Each row was made from one walk, in order. Every step used is in the known rows, and no mark comes twice. Write each row's walk.
Known rows:
fovus, kipe, koba, nubi: [ 35 -15  23 -33 -17   9 -50  10  15   5  12  25 -28   9   5  30   8 -14
  18  -1   6  13  46]
nubi, fovus, kipe: [ 14  -8   5   0 -16  -5 -38  25  -8  16   5  -9  14 -10  -4  34  19   4
  -3  34  -5  16  -4]
fovus, koba: [ 39  -2  14 -14 -23   5  20 -16  -8  12  -3  19 -26  -8  26  26   0   2
  -3  18  -2  -7  11]
fafi, nubi, fovus, koba: [  9  -1   1  -4 -13   0 -31  -6 -30   8  -7  -5 -14 -13   3  15  16   8
  -6  38  27  15 -46]
nubi, fovus, koba, kipe, fafi: [  9   8  -3  27 -33  -8  -4  28 -15  11  -1 -11   9   3  32  12   5   6
  -7  -9  14  25   4]
deno, fovus, kipe, fafi, nubi, koba: [ 24   9 -11   4  -8  -5 -20  14 -17  16   7   6   4 -28 -38   4  15 -11
 -16  29 -19  -9 -12]
nubi, koba, kipe: [ 24  10  19  17 -17   5  17  22   5 -12  -7  23   2   2   6  13 -18  -4
  10  21  17   3  19]
deno, nubi: [ 13   3  25  15 -11  -2  12  -8  17 -15  -6   4  -1   8 -17  33 -17  -4
  14  11 -17 -22   5]
koba, nubi, fovus, kipe, fafi: [  9  -5   7  13 -21  -4 -53  30   4  22   4 -10  11  -2   4  24  19  -7
   3  -9   4  10  33]
koba, kipe: [  7  -7  23  35 -15  -3  13  18  15 -13  -1  18   5   5   4  14  -8  -4
  14   2  15   9  16]
deno, fovus, fafi, nubi, koba, kipe: [  4  13   7  39  10 -17   6  31   5  -4   0  13  15 -19 -63  -5 -18  -6
  12   5  12  38 -15]
deno, fovus, koba, kipe: [ 20   6  10  15 -21 -11  37  -1  11 -15   2  16  -1  10 -14  12  -7  -4
  13 -20   7  -4   9]
kipe, fovus: [ 11  -7  25   9 -27  -9 -16 -20   4  -7  -4   5  13  -9   2  29  13   1
  28   4  14 -13 -17]
nubi, koba, kipe, fovus, fafi: [ 14  14  19  33 -17 -10 -10  25   7  -7  -7  13  25 -11  -7  13 -17   1
  25  -5  22  26  14]
nubi, fovus: [  7  -4  14  10 -18 -10  -4  17  -5   5  -2  -8  14  -2  -3  27   5   5
  10  29  12  17 -21]
fafi, nubi, koba: [ 24   5  12  -4  -2   9 -15  -4 -21   2  -9  19 -18 -22 -11   9   0  -3
  -2  58  18  -4 -30]
fafi, nubi, fovus, kipe: [  2 -10   0   4  -3  -1 -65  14 -22  12   1  -9   1 -22 -18  20  28   2
  -9  48  13  20 -37]
kasig, kipe, koba, nubi, fovus, fafi: [ -6   0  18  15 -11  -8 -21  44  15  -5  11   4  -6  17   2   2 -15  -4
  45 -45  38  58  31]
deno, kipe, fafi, nubi: [-10   2   8  45 -19   1   1   6 -12   2  -5  -6 -10 -14  16   7   7  -3
  -7   2  -8  14   7]
koba, nubi, fovus, kipe: [ 11  -9  17   0 -16  -2 -50  22  12   7   2  -4   7   5  -5  33  15  -5
  16   0  15   6  30]
fovus, kipe: [ 29 -13  12  -4 -12   4 -22   6   0  18   7  14  -7 -19  -1  32  14  -4
  -6  33 -20  -3  22]
fafi, nubi: [  9 -11  15   9   0   3 -16 -10 -12   4  -4  14 -17 -21 -13  11  10  -2
   1  42  16   2 -33]
fafi, nubi, fovus: [ -4  -7   8  13  -5  -4 -34   6 -19   3  -5  -7   1 -13 -17  13  16   4
   3  44  27  19 -53]
kasig, kipe: [  1  -5  13  26 -12   0  23  10   5  -7   5  13  -6  -4  14   5  -5  -3
  21  -5  11  -3  13]
fovus, koba, kipe, fafi: [ 24   5   3  26 -30   0  16  12  -6  13   1  14 -12  -4  40   7  -2  -1
 -12 -13   1   7  29]
kasig, kipe, koba: [ 10  -5  16  -1 -18   3   9  14   4 -14  12  21 -25  12  20   3 -10  -5
  31 -11  21  18  12]
fovus, fafi, nubi, koba: [ 20   6  11  16  12  -2 -15  21 -15  23  -5  16  -7 -38 -27   7 -12   1
  -3  44   5  40 -14]

Which walk is each row?
[ 10   9  12  37  10  -3 -17  34  -6  10  -5  17   1 -28 -27   0 -17   0
   2  25  17  49  -2] -> fovus, fafi, nubi, koba, kipe
[ -5  -3  24  53 -15 -18 -17  22  19  -6  -1   6  30  -9 -10  15  -5   2
  31 -28  20  35  11] -> koba, kipe, fovus, fafi
[ 14  13  11   2 -23  -5  -2  -5   0 -11  -9 -14   1  15   0  36 -11   6
   8   6  -5 -10  -7] -> deno, nubi, fovus, koba
[ -2  -6  18  28  -3 -15 -46  -4  -6  10  -3   1  14 -34 -25  14  11   5
  21   5  17  30 -33] -> kipe, fovus, fafi, nubi
[ 27  -2  17  -9 -36  -4 -12 -35  -6   0  -5   8  -4  -7  25  30  14   5
  18  -5  13 -17  -9] -> kipe, fovus, koba
[ 29 -10  34 -26 -20   5 -15   2  21  -9   4  27 -32  22   6  22  -8 -12
  34 -10  28  14  29] -> kipe, koba, nubi
[  3   3  17  13 -33   0 -15 -20   8 -18  -1   8  -7   8  34   9   7  -2
  42 -56  39 -23  28] -> kasig, kipe, fovus, koba, nubi
[ -8  -3  15  29 -25  -7  -3  -8   5 -18   2   4  11  -4  15   9   7   1
  39 -25  24 -13  -3] -> kasig, kipe, fovus
[  5  -5  25   9 -18  -6 -19  16  14  -2  -5  -3   7  13  -3  27   3  -4
  27  -6  30   7  11] -> koba, nubi, fovus
[ 27  19  22   1 -12   4  15  -2   9 -18 -12   9  -2   8 -13  31 -28  -4
  11  28 -14 -29  10] -> deno, nubi, koba
[ -8  11   6  35  -5  -8 -28  11 -11  -5  -2   5  12 -27  -7  -7  -3   3
  30 -11  30  21 -14] -> kasig, kipe, fovus, fafi, nubi, koba
[  4  -1  12  27  -4 -19  -8  40  -2  23   1 -11  22 -18 -18  24  -6   8
   9  18   1  59 -11] -> nubi, fovus, fafi
[ 23  15   8  30 -22   1  17  34  -4   4  -4  16   7  -6  17   3 -14  -6
  -4  15   5   5  23] -> nubi, koba, kipe, fafi
[  3  -3  24  25  -6 -14 -22  35  18  14  -2  -6  15  -2 -17  23  -6  -1
  25 -15  21  43  21] -> koba, nubi, fovus, fafi
[ -5  -3   6  52 -11  -3 -16  23  -7   4   0   8   1 -13   4  -7   7  -6
  -6   4  16  15  -6] -> koba, kipe, fafi, nubi
[  8  -5   2  25  -9  -1 -15   4 -21  23   0   5 -10 -29   2   0  14  -4
 -16  30  -1   4 -22] -> kipe, fafi, nubi
[ 23  -6   8  -1  -9 -10   2   5  10   3  10  10   8 -10 -40  26  11  -9
   5  13 -24 -10   6] -> deno, fovus, kipe
[ 14   1  15  27   2 -24  33  21  17  11   7   9  17 -18 -55  15 -13  -4
  16  -3 -17  30  -2] -> deno, fovus, fafi
[ -7  13  18  35 -16  -7 -24   0  -6 -11 -12  -5  12 -18  -5  16  -5   5
  24  -6  10  32   3] -> deno, kipe, fovus, fafi, nubi, koba
[ 17 -10  -6  12  -7   4 -50  12 -21  33   8   5 -10 -37  -1  10  29  -6
 -28  34 -20   3  -1] -> fovus, kipe, fafi, nubi
[  7   5  21  13 -43  -2   3 -28   0 -19  -9  -2  -4   5  37  32   6   6
  24 -27   5  -5  21] -> deno, kipe, fovus, koba
[ 26   0  15  12 -25   3  17   2   1  -3  -3  21 -17   4  29  17  -6   1
   2  -4  13   3  25] -> fovus, koba, kipe
[ 37 -15  14 -33 -16   6 -35  10   0  11  14  23 -25  -2   6  30  10  -7
   4  26 -10  18  19] -> fovus, kipe, koba
